Each row comes from the steps of one walk. Every step used is in the known rows, and no mark comes twice. Write the walk behind each row, first mark first.
Known rows
tulad > kopo > dezi > vemi > pupitef: [-2.17  4.06 -0.25 -5.19  0.24 -1.58 -1.98  1.78 -0.44 -3.32  1.33  5.57
 -0.43  0.79  2.43 -2.77 -1.72  5.29 -1.65  2.95 -1.40 -1.73 -4.03 -1.70
  4.88 -0.81  2.07 -2.57]
tulad > sefep > dezi > segu: [-2.86  1.12  6.36  4.46 -0.52  0.89  0.91  1.04 -3.08  1.74  1.13 -2.07
  0.86  0.66  0.56  1.43  1.25  6.64  3.23  0.19 -2.66 -1.91 -3.10  0.32
  2.36 -1.20  6.23 -2.59]
nite > dusevog > dezi: [-1.95  1.59 -0.20  1.12  0.76  1.17 -3.55 -1.40 -0.08  1.05  0.62  5.25
  2.89 -0.82  1.17  3.23  0.08  0.32 -2.98  1.91 -0.67  4.24 -0.12 -1.34
  4.89 -2.77  4.33  1.59]
tulad > sefep > dezi > vemi > pupitef: [-3.96  2.57  2.62  0.07 -0.53 -0.98  0.87  1.25 -4.26 -1.39  1.15  0.79
 -0.57  0.02  1.59 -2.47  0.64  6.80  1.98  2.01 -0.27 -2.56 -3.10 -0.83
  0.95 -0.87  3.61 -3.09]
sefep > dezi: [-2.74  1.32  2.33  1.65  0.07  0.45 -0.67 -0.07 -2.08 -1.12  1.28  0.54
 -0.27  0.15  1.65  1.42  1.82  0.91  3.49  1.79 -0.70  1.90 -0.98  0.31
  2.29 -0.61  2.71  0.68]
kopo > tulad > sefep: [-2.67  0.96  1.78 -1.59 -2.11 -0.56  2.13  2.82 -0.38 -0.92  0.03  2.39
  0.46  0.80  1.26 -0.03  0.56  2.95 -1.93  0.79 -2.06 -0.63 -2.05 -0.08
  1.25 -1.74  4.27 -0.99]
dezi > vemi > pupitef: [-2.31  2.19  0.08 -3.90 -0.47 -0.65 -0.04  0.29 -1.68  1.04  1.38  0.98
  1.22 -0.07  2.18 -0.42 -1.12  1.15 -0.56  1.91  0.59 -0.08 -1.97 -0.88
  1.62 -1.60 -1.53 -1.72]
nite > dusevog: [-2.01  1.26  0.70 -0.12 -0.06  1.22 -1.67 -0.59 -0.41 -0.81  0.72  3.72
  3.62 -0.67  1.87  3.95  1.46 -1.75 -1.24  0.76 -0.89  4.77 -0.18 -0.36
  2.64 -2.28  0.45  0.69]
tibe > dezi > vemi: [-1.87  1.37 -0.87  0.22  0.19  0.60  0.20 -0.35 -1.91 -0.95  1.49  3.27
  3.27 -0.36  1.16  1.74 -1.02  0.37  2.51  4.57 -1.52 -0.65 -0.50 -0.40
  0.27 -1.34 -0.31 -0.47]
kopo > dezi > tibe > pupitef: [-0.23  0.45 -0.50 -0.38  1.23  0.65  1.10  3.32 -0.99 -2.82  1.75  3.88
  0.22 -2.62  6.97  2.62 -1.59  1.28 -6.95  3.22 -2.69  0.37 -1.23 -1.14
  1.66 -0.66  3.78 -2.50]
kopo > tulad: [-2.03  0.89  0.48 -2.06 -1.47 -0.56  1.03  1.83  0.87 -0.47  0.54  2.07
  0.62  1.00  2.70  1.30  0.22 -0.87 -1.82  1.07 -1.22  2.41 -0.89  0.16
  2.90 -1.39  1.79  0.56]
dezi > vemi: [-1.93  1.20  0.34 -2.04 -0.14  0.25 -0.77 -0.63 -1.21  2.24  1.29 -0.27
  2.83  0.33  2.08  1.98  0.54  1.58  0.36  1.82 -0.19 -1.11 -1.77 -0.66
  2.02 -2.40 -0.26 -1.08]
kopo > dezi: [-1.10  1.80  0.76 -2.44 -0.70 -1.06 -0.61  1.74 -0.01 -2.41  0.55  3.90
 -0.53 -0.01  2.44  1.24  0.00 -0.70 -1.51  1.76 -1.35  1.23 -1.60 -0.52
  3.41 -0.37  1.74  0.55]
nite > dusevog > dezi > tibe: [-1.54  1.11  0.49  2.60  1.89  1.46 -2.88 -0.75 -0.28  1.51  1.21  4.18
  3.80 -2.80  4.31  3.53 -0.88  3.31 -4.53  1.29 -0.53  2.44 -0.69 -1.57
  5.63 -3.72  4.96 -0.28]
tulad > segu > dezi > tibe: [-1.33  1.52  5.08 -2.50  1.59  0.77 -0.13  1.06 -3.29  1.19  1.25 -1.59
 -0.58 -2.11  2.02  4.17 -0.91  1.59  1.87  3.10  0.77 -2.31 -3.08 -0.11
  2.35 -3.52  2.30 -2.39]
segu > dezi > kopo: [-2.62  2.09  4.07 -6.54  1.79  2.66 -2.92 -0.37 -1.52 -2.94  1.37  1.93
  1.23 -1.25  3.31  1.52 -1.19 -0.47  3.97  2.75  0.26 -2.92 -1.30  0.35
 -1.42 -1.12 -1.00 -1.88]
sefep > dezi > tibe: [-2.32  0.59  2.95  3.18  1.21  0.72  0.15  0.86 -2.26 -0.76  1.87 -0.69
  0.64 -1.76  4.96  1.74  0.83  3.63  1.80  1.04 -0.63  0.16 -1.63  0.17
  3.08 -1.72  3.55 -1.07]
segu > dezi > vemi > pupitef: [-2.58  3.07  1.55 -8.43  0.61 -0.90 -1.09  0.34 -2.86 -1.25  1.04  0.82
 -0.22 -1.85  1.88 -0.38 -1.83 -0.64  0.58  3.11  2.43 -1.96 -2.21 -0.86
  1.12 -1.77 -2.10 -2.33]
vesi > vemi: [-0.85  0.22  0.78 -0.88 -0.21 -0.29 -1.56 -0.97  0.56  0.04  1.70  0.20
  0.53  0.46  3.36  2.97  0.94 -4.08 -0.01  0.94 -0.18  2.25 -2.08 -1.56
 -1.45 -2.01 -0.86  1.18]
dezi > kopo > tulad > vemi > pupitef: [-3.23  2.37  0.98 -3.20  0.06 -0.06 -0.97  2.55 -0.37 -1.38  0.76  3.26
  1.70  2.72  4.85 -1.31 -2.38  4.18 -0.47  0.12 -0.68  1.48 -2.89 -1.03
 -1.34 -0.22  1.51 -3.91]
dusevog > dezi > kopo > tulad: [-2.58  1.62  0.94 -1.10  0.66  1.52 -2.08  0.63  1.77  0.07  1.00  4.63
  1.59  1.30  4.39  0.24 -2.18  4.26 -1.79  2.43 -1.84  0.41 -0.82 -0.64
  3.43 -0.91  4.85 -0.14]
tulad > sefep > dezi > tibe > pupitef > vemi: [-3.12  0.43  1.59  4.00  2.47  2.48  1.64  3.45 -3.70 -3.60  2.45 -1.88
 -1.03 -1.78  4.79  0.74  0.95  6.15  0.68  2.50 -4.22 -0.99 -0.45 -1.39
 -0.73 -0.29  4.37 -4.65]
nite > dusevog > dezi > kopo: [-2.50  2.10  1.11  0.75  2.09  3.41 -4.91 -1.90  0.37 -0.18  1.36  6.17
  4.55 -0.39  3.38  2.78 -1.11  3.02 -1.27  1.96 -1.58  2.44 -0.10 -1.09
  2.93 -1.90  3.63 -0.04]
dusevog > nite: [-1.91  0.96 -0.07  0.10 -0.73  3.14 -1.70 -0.25 -1.07  3.81  0.01  2.19
  0.77 -0.70 -0.06  0.50 -1.81 -0.52 -1.64  2.07 -0.36  1.38 -1.09 -0.37
  1.45 -2.69 -0.49  0.88]

Write each row's walk
[-3.93  1.60  4.85  2.23  0.58  2.48 -0.93  0.63 -2.97 -3.14  1.44  1.61
  0.97  0.74  3.06 -0.51  1.10  7.12  5.19  1.53 -2.44 -3.52 -2.14  0.33
 -1.28 -0.18  4.68 -2.61] => tulad > sefep > dezi > kopo
[-2.35  2.42 -1.44 -1.28 -0.02 -0.27  1.26  0.49 -2.33 -1.66  1.69  4.47
  1.73 -0.77  1.30 -0.75 -2.70 -0.27  1.41  4.74 -0.62  0.07 -0.53 -0.55
 -0.17 -0.60 -1.77 -1.12] => tibe > dezi > vemi > pupitef
[-1.66  1.15  3.26 -4.50  1.63  0.80 -0.82  0.76 -2.17 -1.15  1.34 -0.04
  0.84 -3.67  4.27  2.56 -1.18 -0.28  0.52  2.15  1.18 -3.20 -1.89 -0.05
  1.18 -2.84  0.54 -2.00] => segu > dezi > tibe
[-3.30  1.23  3.01 -1.76 -0.80  1.51  0.72  2.70  0.00 -2.36  0.62  3.32
  2.10  1.32  3.51 -0.73 -0.35  5.68 -0.16  0.99 -2.95 -2.69 -2.14  0.17
 -0.69 -0.88  3.55 -2.68] => dezi > kopo > tulad > sefep
[-1.50  0.38 -1.88  1.46  3.22  2.71 -0.65  1.26 -0.67  0.89  2.59  0.04
 -0.15 -2.02  4.80  2.11 -2.20  2.45 -3.29  3.87 -3.12  0.95  1.03 -2.54
  2.03 -1.37  2.58 -2.46] => dusevog > dezi > tibe > pupitef > vemi
[-2.30  1.51  3.45 -0.41 -0.23  1.47  0.34  2.06  0.30  0.44  1.04  1.65
  1.04  3.16  2.71  2.75 -0.54  3.77  1.52  2.29 -2.29  1.39 -2.29  0.55
  2.17 -1.19  2.72 -1.46] => dezi > kopo > tulad > segu
[-2.40  3.30  2.48 -6.83 -0.33 -2.47  0.81  2.62 -1.86 -0.40  0.54  0.79
 -2.28  0.90  0.88  1.04 -1.78  1.48 -0.74  4.01  1.30  0.21 -3.59 -0.70
  3.93 -2.22  0.94 -2.51] => kopo > tulad > segu > dezi > vemi > pupitef
[-0.71  1.20  1.36 -0.90  0.47 -0.75  0.08  2.34 -0.39 -1.91  1.17  2.60
  0.34 -1.96  5.63  1.43 -0.93  2.35 -3.18  1.08 -1.21 -0.32 -1.95 -0.60
  4.25 -1.38  2.38 -1.32] => kopo > dezi > tibe
[-3.45  2.21  4.56 -6.29  0.29  1.36 -0.30  2.83 -1.06 -4.90  0.29  3.41
  0.59 -0.33  3.47 -0.33 -1.12  4.09  0.87  1.98 -1.29 -4.68 -2.45  0.26
 -1.36 -1.10  2.96 -3.30] => segu > dezi > kopo > tulad > sefep
[-3.33  1.72  3.71  1.40  1.26  2.53 -1.98 -0.36 -1.70 -2.44  1.93  1.74
  1.28  0.74  3.94  0.92  0.66  3.52  5.15  1.99 -1.55 -0.12 -1.17  0.60
  0.56  0.25  2.03 -0.87] => sefep > dezi > kopo
[-2.99  2.28  2.97 -6.08  1.53  0.70 -3.10  1.57 -0.73 -2.98  0.27  2.10
  1.83  1.44  4.20  1.23 -1.46  3.00  1.92  1.08  0.13 -1.69 -3.18 -0.82
 -1.29 -1.19  1.89 -3.80] => segu > dezi > kopo > tulad > vemi
[-3.51  1.65  3.06  0.98  0.58  1.23 -0.58  1.45  0.27 -3.77  1.34  2.72
  0.65  1.89  5.14  0.53  0.32  4.16  2.09  1.50 -2.20  1.90 -1.19  0.78
  2.47  0.45  3.61 -0.79] => sefep > dezi > kopo > tulad
[-3.13  1.91  4.67  2.79  0.45  1.00  0.15  1.83 -0.70 -1.35  1.38  1.36
 -0.93  3.45  2.98  2.23  0.71  5.76  3.88  2.46 -2.52  2.35 -2.32  0.76
  3.66 -0.14  5.47 -1.10] => sefep > dezi > kopo > tulad > segu
[-3.29  2.74 -0.43 -0.71  0.44  0.45  0.30  2.92 -0.98 -4.30  1.04  7.05
  2.28  2.13  3.90 -1.69 -4.02  2.96  1.84  2.83 -2.15  1.71 -1.61 -0.72
 -3.01  0.76  1.35 -3.42] => tibe > dezi > kopo > tulad > vemi > pupitef
[-1.93  1.90 -0.75  0.40  1.23  0.59 -4.08 -2.27 -0.23  2.19  0.87  3.86
  4.51 -0.55  2.13  3.36  0.18  3.58 -3.83  2.25 -0.22  2.11 -0.96 -2.06
  6.05 -3.39  3.78  0.24] => nite > dusevog > dezi > vemi
[-1.62  2.86  0.94 -2.88  0.11 -0.13 -2.38  1.46  0.35 -3.56  0.94  5.78
 -0.57  0.63  1.44 -0.41 -0.24  3.32 -0.19  2.55 -2.45 -0.54 -2.87 -0.90
  4.22 -0.78  3.89 -0.41] => tulad > kopo > dezi
[-2.31  1.73  1.78  2.12  0.13  1.80  1.41  2.20 -0.36 -2.53  1.34  5.37
  1.25  2.51  1.66  2.57 -2.25  2.26  3.28  5.02 -3.54  1.74 -0.86  0.81
  0.36 -0.25  2.90 -0.93] => tibe > dezi > kopo > tulad > segu
[-2.74  1.42  1.37 -1.54  0.36  0.83 -1.91  1.50  0.24 -0.42  0.72  2.14
  3.31  3.08  4.60  1.04 -0.76  5.11  0.76 -0.07 -1.43  0.47 -2.68 -0.82
 -0.82 -1.09  2.56 -3.10] => dezi > kopo > tulad > vemi
[-3.67  1.51  2.32  1.16 -1.10 -1.47  1.31  2.51 -1.46 -1.88  0.51  0.60
  0.65  1.57  2.70 -0.39  2.09  7.74 -0.01  1.27 -1.93 -1.94 -2.99 -0.43
  3.71 -1.47  6.04 -2.04] => kopo > tulad > sefep > dezi > vemi
[-2.59  1.27  1.85 -2.48 -0.10  1.54 -0.20  1.61  1.32 -1.78  1.07  2.84
  2.27  1.60  4.84  0.98 -0.88  2.01 -0.13  1.26 -2.12  0.51 -1.10  0.46
  1.12 -0.62  0.96 -1.03] => dezi > kopo > tulad
[-3.18  0.69  3.57  3.30 -0.30 -0.50  2.55  3.74 -1.67 -2.49  0.89  0.67
 -0.09 -0.80  4.87 -0.20  0.87  8.27 -1.44  0.27 -2.08 -1.84 -2.78  0.11
  3.49 -1.71  7.65 -2.54] => kopo > tulad > sefep > dezi > tibe
[-4.07  2.60  1.75 -0.62 -1.34 -2.26  2.13  3.38 -2.19 -2.49  0.71  1.97
 -0.97  1.05  2.68 -2.84  0.26  7.40 -0.98  1.52 -0.99 -0.87 -3.09 -0.78
  3.09 -0.70  4.99 -2.75] => kopo > tulad > sefep > dezi > vemi > pupitef
[-2.89  2.27  3.31 -6.92  0.99  1.40 -1.48  1.57  0.43 -4.29  0.76  2.91
  0.82 -0.18  4.48  1.06 -1.48  0.10  1.12  2.50 -0.44 -1.49 -1.46  0.41
  0.52 -0.82  0.34 -1.71] => segu > dezi > kopo > tulad
[-2.20  2.40  5.82 -4.50  1.68  2.44 -2.20  0.08 -2.67 -0.63  1.26  0.50
  0.02  0.37  1.13  3.32 -0.99  1.49  5.44  3.84  0.09 -2.43 -2.46  0.43
 -0.34 -1.74  0.60 -2.35] => tulad > segu > dezi > kopo
[-2.20  0.94  0.19 -1.27 -0.97 -1.38 -0.58  2.03 -0.08  0.64  0.06  0.98
  1.96  2.62  2.50  1.52  0.30  2.11 -1.06 -0.38 -0.78  2.54 -2.66 -1.07
  1.20 -1.71  2.97 -1.53] => kopo > tulad > vemi
